Each row comes from the steps of one path. Every step used is in the known rows, and no mark comes twice. Write the path behind each row, first mark first.
Known rows:
bazur zumirad tavafik naned lavir: [ 0.48  0.84 -0.66 -0.12  0.34 -1.37  0.43  0.52 -0.64 -1.07  0.12  1.26
 -0.32  0.46  0.77 -0.37 -0.01 -2.91  1.30 -0.82 -1.68 -0.28 -0.47  0.02
 -1.22 -0.03 -0.27  0.72  3.47 -0.17 -1.14]
fitom tobe tavafik naned: [ 1.81 -2.89  1.87 -0.44  2.19 -3.48  1.30 -1.52  0.59 -0.15 -1.10 -1.40
 -1.04  1.63  1.70 -0.25 -0.33  2.29 -1.02 -0.45  0.00 -0.19 -1.07 -0.67
 -0.34 -0.11 -0.92 -1.34  6.33 -0.09  2.44]
bazur zumirad tavafik tobe fitom: [ 0.53 -0.91  2.04 -0.42 -0.47 -2.78 -0.25  0.34 -0.62  1.01 -0.18 -1.12
  0.69  1.09 -0.67 -0.09 -0.25  0.96 -0.82 -0.40 -0.08  0.16 -0.49  0.26
 -0.92 -0.09  0.43 -0.37 -1.34  0.54 -0.22]
bazur zumirad tobe: [ 0.28  1.33  0.46 -0.63  0.83  0.17 -0.11 -0.58 -0.40 -0.57  0.30 -0.45
 -0.53 -0.29 -1.57  0.23  0.84  0.65  0.42  0.66  0.95 -0.88 -0.57  0.21
  0.09  0.10  0.56  0.86 -1.81 -0.47 -0.86]
tavafik zumirad: [-1.44 -0.87 -0.91 -1.17 -1.71  0.82 -0.51  0.94 -0.24  0.68 -0.56 -0.73
 -2.26 -0.95 -2.47  0.10 -0.21  0.03 -0.79  0.19  2.61 -1.45 -0.75 -0.10
  0.58 -0.14 -0.87 -0.61 -0.80  0.43  1.23]
tavafik naned tobe: [-0.12 -1.46 -3.60  0.08  0.26  2.47 -1.01 -0.25 -0.26 -1.14 -0.61 -0.54
 -0.20  0.60 -0.73 -0.72  1.33  1.03  0.86 -0.72  0.09  0.10  0.19  0.48
 -1.76 -0.37 -0.56  0.24  3.83  0.59  0.66]
lavir naned bazur zumirad tavafik tobe: [ 0.32  1.09 -2.58  0.46 -0.60 -0.50 -1.18  1.83 -0.57 -0.16  1.05  1.55
  0.96 -0.48 -0.01 -0.48 -1.28 -1.45  0.32 -1.10 -2.85 -0.06  0.91 -0.57
  2.34 -0.06  0.51  1.32 -5.32  0.53 -1.66]
fitom tobe naned bazur zumirad: [ 0.37  1.11  1.52  0.36  4.81 -0.16  0.72 -0.45  1.57 -1.93 -0.66 -1.33
  0.26 -1.11  2.61  0.38 -0.20  3.76 -3.85  0.94 -1.33  0.69 -0.94 -0.59
  1.89  0.57  1.79 -1.66  1.35 -0.14  0.61]
bazur zumirad tobe fitom: [ 0.63  0.80  1.78 -0.28  0.94 -0.05  0.47 -1.02 -0.36 -0.25 -0.05 -1.55
  0.79  0.51 -1.80  0.69  0.51  2.64 -0.35  1.24  1.38  0.16 -0.88  1.10
 -2.31  0.30  1.00 -0.05  0.32  0.13 -0.62]
naned tobe tavafik zumirad bazur: [-0.75 -1.55  0.87 -0.05 -3.22  0.72  0.01 -0.09 -0.95  1.04  0.43  0.04
  0.54  0.75 -1.49 -0.28  0.47 -2.03 -1.52 -1.59  2.51 -0.36  1.60  0.39
 -2.28  0.52 -1.22 -0.42 -0.09 -0.84  2.09]
tobe zumirad lavir naned bazur: [-0.71  1.33 -0.30  0.87 -1.55 -0.06 -0.57  0.34  0.74  0.51  0.02  1.50
  0.37 -0.85  2.24  0.19 -0.24 -0.75  2.26  0.89 -1.31  0.44  0.45 -0.66
  0.45 -0.37  0.49  0.79 -2.50 -0.88 -1.49]
zumirad lavir naned: [ 0.43  0.33 -1.51 -0.90 -1.75  0.77 -1.25  0.44 -0.36  1.01  0.17  1.16
 -0.94 -0.19 -0.14  0.17  0.54 -2.24  3.23  1.33 -0.84 -0.71 -0.26 -1.52
  1.96 -0.21  0.05  1.43 -1.01 -0.51 -0.79]
bazur zumirad tobe tavafik naned: [ 1.74 -1.07  1.78 -0.03  0.83 -3.00  1.44 -1.03 -0.64 -0.31  0.14  0.01
 -0.18  1.57  0.67  0.07  0.04  0.56 -1.00 -1.29  0.01  0.17 -0.01  0.50
 -0.94  0.46 -0.42  0.55  1.68  0.33  0.31]
bazur zumirad: [-1.05  1.11 -0.53 -0.77  1.70  0.91 -1.03  0.61  1.02 -0.30 -0.05 -0.83
 -0.88 -1.29 -0.53  0.79  0.21  1.47 -1.10  1.04  0.42 -0.88 -2.01 -0.90
  2.42 -0.01  0.16  0.44 -0.02  0.37 -0.49]
zumirad tavafik: [-0.76 -0.56  0.12 -1.25 -0.33 -1.16  0.54  0.55 -1.49  2.14 -0.42  0.51
 -0.65  0.26 -0.66 -0.28  0.46 -2.03  2.64  0.15  0.59 -1.83 -1.43  0.46
 -0.12 -0.18 -0.21 -0.20  0.90 -1.01  0.68]
tavafik tobe: [-0.79 -1.75  0.84 -0.63 -0.94  0.07 -0.35  0.16 -0.34  0.60 -0.58 -0.97
 -1.78 -0.11 -1.53 -0.39  0.34  0.31  0.34 -0.31  0.31 -0.15 -0.02 -0.59
  1.89 -0.63 -1.08 -0.91 -1.61  0.38  0.25]
lavir naned bazur zumirad: [-0.79  2.69 -3.68  0.58  1.97  3.03 -1.21  1.42  1.41 -1.42  0.72  0.89
  0.68 -2.08  0.06  0.74 -0.98  1.27 -0.84  0.69 -1.98 -0.20 -0.82 -1.22
  2.95 -0.04  0.82  1.36 -1.84  1.04 -1.62]
zumirad tavafik naned bazur: [-0.08 -0.67 -0.15 -0.06 -0.31 -0.39  1.09  0.76 -1.05  0.99 -0.87  1.81
 -0.49  0.25  2.00 -1.21 -0.32 -1.83  2.08 -1.03 -1.51 -0.94 -0.48  1.45
 -1.62 -0.19  0.12 -0.65  2.64  0.05  0.46]
lavir naned tavafik: [-0.54  0.23 -4.76  0.31  0.79  3.34 -0.78  0.56  0.35 -0.90  0.68  0.65
  0.49 -0.78 -0.90  0.26  0.09 -2.32  1.19  0.61  0.04  0.36  0.91  0.16
  3.43 -0.50 -1.09 -0.23  1.70  0.73 -0.09]
bazur zumirad tobe naned: [ 0.51  0.40  1.68 -0.31  1.77 -1.12  0.85 -0.64 -1.13 -1.07 -0.27 -0.33
 -0.15  0.12  0.03  0.66  1.01  1.08 -1.22  0.17  0.33  0.47 -0.04  0.94
  1.58  0.61  1.11 -0.64 -2.44 -0.26 -0.42]
zumirad tobe naned: [ 0.33 -1.12  2.34 -0.42  0.53 -1.09  1.69 -1.13 -2.32 -0.07 -0.86 -0.10
 -0.84  0.55 -0.36  0.17  1.41  0.39  0.31 -0.03  0.64  0.50  0.61  1.68
  0.40  0.24  0.42 -1.44 -1.26 -0.67  0.35]
naned tavafik tobe fitom: [-0.40 -1.95  0.39  0.66  0.07  1.94  0.36 -0.70  0.84  0.16 -0.40 -1.85
  0.65  0.54 -0.98 -0.24  0.27 -0.02 -0.92  0.07  0.92  1.95  1.09  1.38
 -0.41 -0.66 -1.30 -2.46  2.38  1.39  0.80]
tobe naned bazur zumirad: [-1.39  1.39  0.95  0.68  3.00  1.04  0.45  0.59  1.24 -0.81 -0.45 -0.14
  0.14 -1.61  2.26  0.71 -0.02  1.96 -3.20  0.16 -1.41  0.96 -0.88  0.52
  2.44  0.47  1.27 -1.04 -0.61  0.84 -0.46]
naned bazur zumirad tavafik tobe fitom: [-0.03  0.37  2.30  0.62 -0.19 -0.71  0.48  0.59  0.06  1.13 -0.07 -0.51
  1.38  0.28  0.30 -0.54 -0.87  0.95 -1.12 -0.66 -1.29  0.51 -0.31  0.85
 -2.27  0.01  0.91 -0.80 -1.57  0.83 -0.66]

Which path is each row?
[-0.59  0.71  0.92  0.20 -0.05 -0.70 -0.20  1.22 -0.08  0.66  0.35  0.69
  0.28 -0.38  0.24 -0.91 -0.60 -1.14 -0.21 -1.12 -1.86 -0.50 -0.05 -0.17
  0.50 -0.06  0.51  0.46 -3.32  0.02 -0.77]	naned bazur zumirad tavafik tobe
[-0.55  0.14 -5.91  0.13  0.32  3.67 -2.12  0.33 -0.21 -1.18  0.63 -0.05
  0.99 -0.06 -3.08  0.02  0.78  0.95  1.55  0.02  0.01  0.06  0.31 -0.58
  0.90 -0.29 -0.31  1.52  0.97  0.32 -0.45]	lavir naned tobe
[-0.15 -0.97 -3.73  0.60  0.75  1.40 -0.61 -0.45  0.28 -0.44  0.85 -0.11
  1.64  0.94 -2.14  0.15  0.32  0.59  0.61 -0.83  0.17  1.05  0.44 -0.64
  0.08  0.03 -0.99  1.54  2.21  0.33  0.46]	lavir naned tobe tavafik
[ 0.44 -1.09  1.91 -0.66 -2.54  0.21  1.05 -0.57 -1.41  0.71 -0.66 -1.40
 -0.52  0.61 -3.49 -0.01  0.04  1.61 -0.10  0.47  3.60 -0.26  0.41  1.74
 -4.14  0.22  0.10 -1.24 -1.01  0.38  1.02]	tavafik zumirad tobe fitom
[-0.14  1.30  1.23 -1.05 -0.04  0.49 -0.99  0.26  1.17  0.77  0.18 -0.08
 -1.28 -0.66  0.67  0.31  0.87 -1.24  0.83  1.60 -0.23 -1.21 -2.02 -1.54
  1.29  0.11  0.42  1.46 -0.82 -0.59 -0.71]	bazur zumirad lavir
[-0.59 -1.41  1.64  0.63 -2.18 -0.90 -0.29 -0.85  1.08  0.85  0.04 -0.22
 -0.38  0.38  1.59 -0.75  0.99 -2.98  1.05  0.05  0.81  1.57  2.21  0.33
  1.09 -0.77 -1.22 -1.46 -1.61 -0.87  0.04]	naned tavafik tobe zumirad lavir
[ 1.25 -0.04 -1.40  0.36  0.60 -1.09 -0.80 -1.40  1.34 -1.20  0.19 -0.20
  0.91  0.30  1.99 -0.05  0.36 -1.40  1.63  1.66  0.63  1.04  1.51 -1.09
  1.70 -0.55  0.01 -0.38  1.86 -1.76  0.38]	fitom tobe zumirad lavir naned tavafik
[ 1.71  0.43 -1.47  0.75 -0.91  1.49 -1.67 -0.03  1.47 -0.51  1.10 -0.20
  1.54  0.50  0.25  0.16  0.00 -2.13 -0.61  0.77 -1.20  2.11  1.80 -0.62
  1.15 -0.22 -0.13  0.61 -1.53  1.33 -1.29]	bazur zumirad lavir naned tavafik tobe fitom
[ 0.14 -1.36  1.49 -0.76  1.06 -5.22  0.52 -0.79 -0.52  0.75 -0.94 -1.15
  0.23  0.87  0.95 -0.10  0.20  1.18  1.46  0.47  1.70 -1.10 -0.91 -0.15
 -0.42 -0.54  0.34 -1.44  1.55 -2.39  1.26]	fitom tobe zumirad tavafik
[-1.47 -0.78 -1.75  0.22 -0.47 -1.63 -0.54 -0.32 -0.89  0.48 -0.24 -0.29
  1.40  0.98 -1.00 -0.54  1.20 -0.12  2.07 -0.79  1.60 -0.02  0.21  0.97
 -2.20 -0.44 -0.14  0.03  0.91 -1.78  0.36]	naned tobe zumirad tavafik
[-0.26 -0.44 -0.28  0.03  0.03  1.39  1.11 -0.09 -0.02 -1.39 -0.62  0.42
 -1.63 -0.09  0.32 -0.22  0.24 -1.38  1.38 -0.07 -0.81  0.50 -0.26  0.12
 -0.98 -0.48 -1.10 -0.67  5.60  0.31 -0.19]	tavafik naned lavir
[ 2.55  0.01  3.10  0.36  2.03 -2.19  1.03 -1.29  2.48 -0.12 -0.02 -0.23
 -0.13  0.87  4.72 -0.73 -0.52  0.42 -1.79  0.15 -2.23  0.37 -1.15 -1.62
 -1.78  0.53  0.68  0.39  4.45 -0.70  0.81]	fitom tobe tavafik naned bazur zumirad lavir
[ 1.34  0.81  1.10  0.92  1.10  0.95  1.13 -0.72  0.09 -0.96 -0.65 -0.40
  1.09  0.32  1.17 -0.14 -0.20  2.92 -0.85  0.09 -0.60  0.98  0.26  2.22
 -4.25  0.28  1.29 -0.48  1.66  1.39 -0.86]	tavafik naned bazur zumirad tobe fitom
[ 0.95  0.79 -2.80  0.52  0.23  0.87 -1.68 -0.50  1.19 -0.43  1.83  0.49
  1.76  1.16 -0.57  0.18  0.61 -1.08  0.45 -0.11 -0.96  1.03 -0.08 -1.76
 -0.05  0.44 -0.04  3.63  0.19 -0.43 -0.95]	bazur zumirad lavir naned tobe tavafik
[-1.10 -1.95  0.97 -0.56 -1.50 -1.31  0.94  0.41  0.09  1.47 -0.13 -0.64
 -1.56  0.20 -1.58  0.32 -0.89 -0.18 -1.84 -0.81  2.55 -0.57 -0.60 -0.29
 -0.05  0.21 -1.49 -0.66  0.59  0.43  2.14]	tobe tavafik zumirad
[ 1.42 -2.56  2.18 -0.15 -0.58 -2.65  2.06 -1.44 -1.58  0.70 -0.45  0.30
 -0.84  1.97  0.38 -0.46  0.34 -0.26  1.03 -1.31  0.44  0.19  0.50  1.22
 -2.07  0.12 -1.06 -0.34  2.60 -0.05  1.19]	zumirad tobe tavafik naned
[ 1.44  0.16  1.92  0.81  0.79 -1.87  2.44 -1.59 -0.28 -1.85  0.60  0.63
 -0.15  1.56  0.45 -0.10 -0.01 -1.08 -0.31 -1.32 -0.69  1.51  0.79  0.73
 -2.79  0.35 -0.80  0.54  4.39 -0.04 -0.71]	bazur zumirad tobe tavafik naned lavir
[-0.11  2.43 -3.14  0.22  1.17  0.53 -0.89  1.76 -0.25 -0.17  0.85  1.87
  1.43 -1.04  0.25  0.13 -0.98 -1.15  1.17 -0.12 -2.29 -1.02 -0.70 -0.28
  1.62  0.16  1.09  1.70 -2.38  0.13 -1.63]	lavir naned bazur zumirad tavafik
[ 0.66  0.78 -0.93  0.88 -0.27 -0.58 -0.69  1.22 -0.42  0.22  0.49  0.55
  2.18  0.25  0.16 -0.15 -1.45  0.81 -0.44 -0.78 -2.69  0.99  0.63  0.12
 -0.34  0.00  0.97  0.70 -3.21  1.39 -1.50]	lavir naned bazur zumirad tavafik tobe fitom
[ 0.45  3.01 -2.43  0.62  0.97  1.87 -0.31  0.30 -0.01 -1.54  1.04  1.13
  1.18 -1.05 -1.08  0.18 -0.43  0.63  0.61  0.46 -1.72 -0.01  0.66  0.09
  0.65  0.27  1.14  1.86 -3.12  0.13 -2.19]	lavir naned bazur zumirad tobe
[-0.99  1.26 -2.73  0.44  0.74  3.28 -0.41  1.00  0.09 -0.20  0.12  1.14
  0.09 -1.42 -0.27  0.22 -0.66  0.26  1.21  0.56 -1.64 -0.19 -0.38 -0.34
  1.63 -0.28  0.10  0.26  0.09  0.64 -0.80]	lavir naned bazur
[ 0.59 -2.17  1.66 -0.90  0.13 -2.65  0.96 -0.73  0.59  0.34 -0.41 -1.97
 -1.52  0.73 -1.02  0.01 -1.00  1.61 -2.56 -0.09  2.67 -0.67 -0.90 -1.01
 -0.14  0.18 -0.95 -1.25  3.00 -0.45  3.12]	fitom tobe tavafik zumirad
[-0.57  2.62  1.57  0.00  0.55  2.17 -0.37  0.43  2.00  0.37  0.31  0.58
 -0.59 -1.36  1.85 -0.14  0.24 -1.18  0.63  1.41 -1.24 -0.65 -1.50 -0.93
  0.12  0.23  1.06  1.28 -0.69 -0.37 -1.22]	naned bazur zumirad lavir
[ 2.33 -1.35  0.41 -0.99 -2.03 -3.16 -0.11 -0.56  0.22  0.63  0.53 -0.18
 -1.04  1.22 -0.26 -0.15 -0.97 -0.88 -0.06  0.49  0.95 -0.49  0.20 -2.42
  0.35  0.49 -0.39  0.56 -0.03 -0.98  1.92]	fitom tobe tavafik zumirad lavir naned
[-0.32  1.05 -1.60  0.48  1.94  1.60 -0.35  0.96  1.39 -1.03 -0.35  0.42
 -0.60 -1.32  2.16 -0.03 -0.53  1.63 -1.50 -0.09 -1.86 -0.40 -0.93 -0.20
  0.28  0.00  0.49  0.11  1.37  1.39 -0.55]	tavafik naned bazur zumirad
[-1.52  2.18 -0.28  0.27  2.23  2.80 -0.39  0.76  2.01 -0.38  0.15 -0.15
 -0.16 -2.06  0.64  0.30 -0.33  1.25 -1.24  0.82 -0.89 -0.48 -1.57 -0.43
  1.16 -0.02  0.67  0.36 -0.13  0.68 -0.78]	naned bazur zumirad
[-0.90  0.18 -3.02  0.61 -1.66  0.47 -2.21  0.01 -1.04 -0.89  0.16  0.62
  2.16 -0.03  0.02  0.49  1.09  0.11  1.36 -0.33  0.62  0.31  2.44 -0.02
  0.42 -0.41 -0.04  0.49 -3.19 -1.12 -0.96]	lavir naned tobe zumirad bazur
[ 0.00  1.36  2.83  0.87  1.56  0.04  2.19 -0.94  0.82  0.03  0.69  0.17
  0.93  0.11  0.01 -0.01 -0.33  0.44 -0.99 -0.46 -0.38  0.27 -0.52  0.87
 -1.71  0.54  0.34  0.43  0.16 -0.14 -0.34]	naned bazur zumirad tobe tavafik
[-1.07 -0.47  1.74 -1.36 -3.63  0.00 -0.53  1.17 -1.26  1.49 -0.52  0.36
 -1.69 -1.05 -0.80  0.22  0.12 -2.05 -0.54  0.03  2.22 -1.89  0.74  0.10
  0.54  0.07 -0.57 -1.17 -3.32 -0.50  1.29]	tavafik zumirad bazur
[-0.31 -2.08  2.15 -0.21 -0.81  0.05 -0.01 -0.36 -0.18  1.18 -1.06 -2.17
 -0.55  0.52 -1.54  0.02  0.05  2.50 -0.53  0.11  0.61  0.87 -0.40  0.26
 -0.77 -0.54 -0.56 -1.54  0.21  1.39  0.53]	tavafik tobe fitom
[-1.21 -0.36  0.02 -0.51 -2.87  2.45 -0.14  0.77 -0.60  0.64  0.06  0.70
 -0.59 -1.06 -0.12 -0.14  0.13 -4.90 -0.77 -0.10  2.44 -0.85  2.10  1.23
  0.72 -0.04 -1.13 -1.88 -1.38 -0.43  1.48]	naned tavafik zumirad bazur
[-1.82 -0.43  2.69 -0.37 -1.44 -2.23 -0.25 -0.06 -0.90  1.10 -1.01  0.08
 -0.32 -0.73  1.65  0.89  0.68 -0.16  0.68  0.35  1.28 -0.81  0.45  0.47
  0.76 -0.44 -0.18 -1.35 -2.71 -1.41  0.05]	tobe zumirad bazur
[ 0.71  1.76 -0.64  1.13  1.28  0.08  0.86 -0.42  0.08 -0.86  1.34  1.13
  1.78  0.09 -0.21  0.34 -0.90  0.37 -0.35 -0.60 -1.32  0.67  0.43  0.26
  0.12  0.53  0.39  1.91 -1.41  0.16 -1.27]	lavir naned bazur zumirad tobe tavafik
[-0.53 -2.54  2.29 -0.23 -0.08 -1.51  0.44  0.13 -0.93  0.23 -1.08 -0.75
 -1.51  0.09  0.14  0.03  0.62  1.10 -1.56 -0.94 -0.28  1.10  0.59  0.45
  3.08 -0.16 -0.42 -2.25 -2.48  0.69  0.61]	tavafik tobe naned
[ 0.37 -0.04 -1.61 -1.15 -3.98  0.68 -1.55  1.30 -0.65  0.79  0.40  1.10
 -1.66 -0.55 -1.48  0.09 -0.33 -2.54  1.65  0.71  0.80 -1.09  0.43 -1.56
  1.33  0.10 -0.34  1.45 -3.53 -0.04  0.01]	tavafik zumirad lavir naned
[ 0.27  2.10  2.17  0.77  1.35  1.90  1.14 -0.80  0.29 -0.28 -0.07 -0.97
  1.61 -0.29 -0.57  0.21 -0.01  2.79 -0.50  0.93  0.10  0.66 -0.69  1.81
 -3.68  0.36  1.53 -0.34 -0.02  0.59 -1.12]	naned bazur zumirad tobe fitom
[ 1.74 -0.36  1.31  0.71  3.88 -1.72  1.18 -0.90  2.02 -1.30 -0.24 -0.95
  0.25  0.37  3.28 -0.27 -1.22  3.13 -3.25 -0.46 -1.32  0.41 -1.10 -0.88
 -0.78  0.31  0.28 -0.52  5.19  0.44  1.22]	fitom tobe tavafik naned bazur zumirad
[-0.74 -1.59  3.42 -0.76 -3.21 -1.48  0.82  0.34 -1.19  2.21 -0.13  0.39
 -1.12  0.29  0.12  0.39 -0.54 -2.41 -1.43 -1.07  2.21 -1.24  0.51  0.07
 -0.18  0.31 -1.18 -1.11 -1.74 -0.61  2.11]	tobe tavafik zumirad bazur
[-0.20 -0.63  0.90 -1.10 -2.58 -0.02  0.50  0.01 -1.77  0.37 -0.18 -0.34
 -1.73 -0.03 -3.65 -0.33  0.28 -0.62  0.79 -0.03  2.96 -1.30  0.78  0.86
 -1.39  0.16 -0.31 -0.43 -2.34 -0.31  0.87]	tavafik zumirad tobe
[-1.19 -0.17 -5.48  0.84  0.18  1.03 -2.18 -0.01  0.30 -1.65  0.19 -0.31
  1.68 -0.05 -1.66  0.48  0.66  2.61  1.05 -0.24  0.89  1.03  1.13 -0.25
  0.54 -0.59 -0.35  1.26 -0.43 -0.10 -0.70]	lavir naned tobe zumirad
[-0.08  1.66 -0.95  0.21 -1.32  2.58 -0.45  0.57  0.43  0.61  0.38  1.79
 -0.18 -1.02  1.12 -0.22 -0.09 -2.05  2.87  1.16 -2.00 -0.35 -0.06 -0.95
  0.58 -0.07  0.46  1.43 -1.18 -0.30 -1.15]	zumirad lavir naned bazur
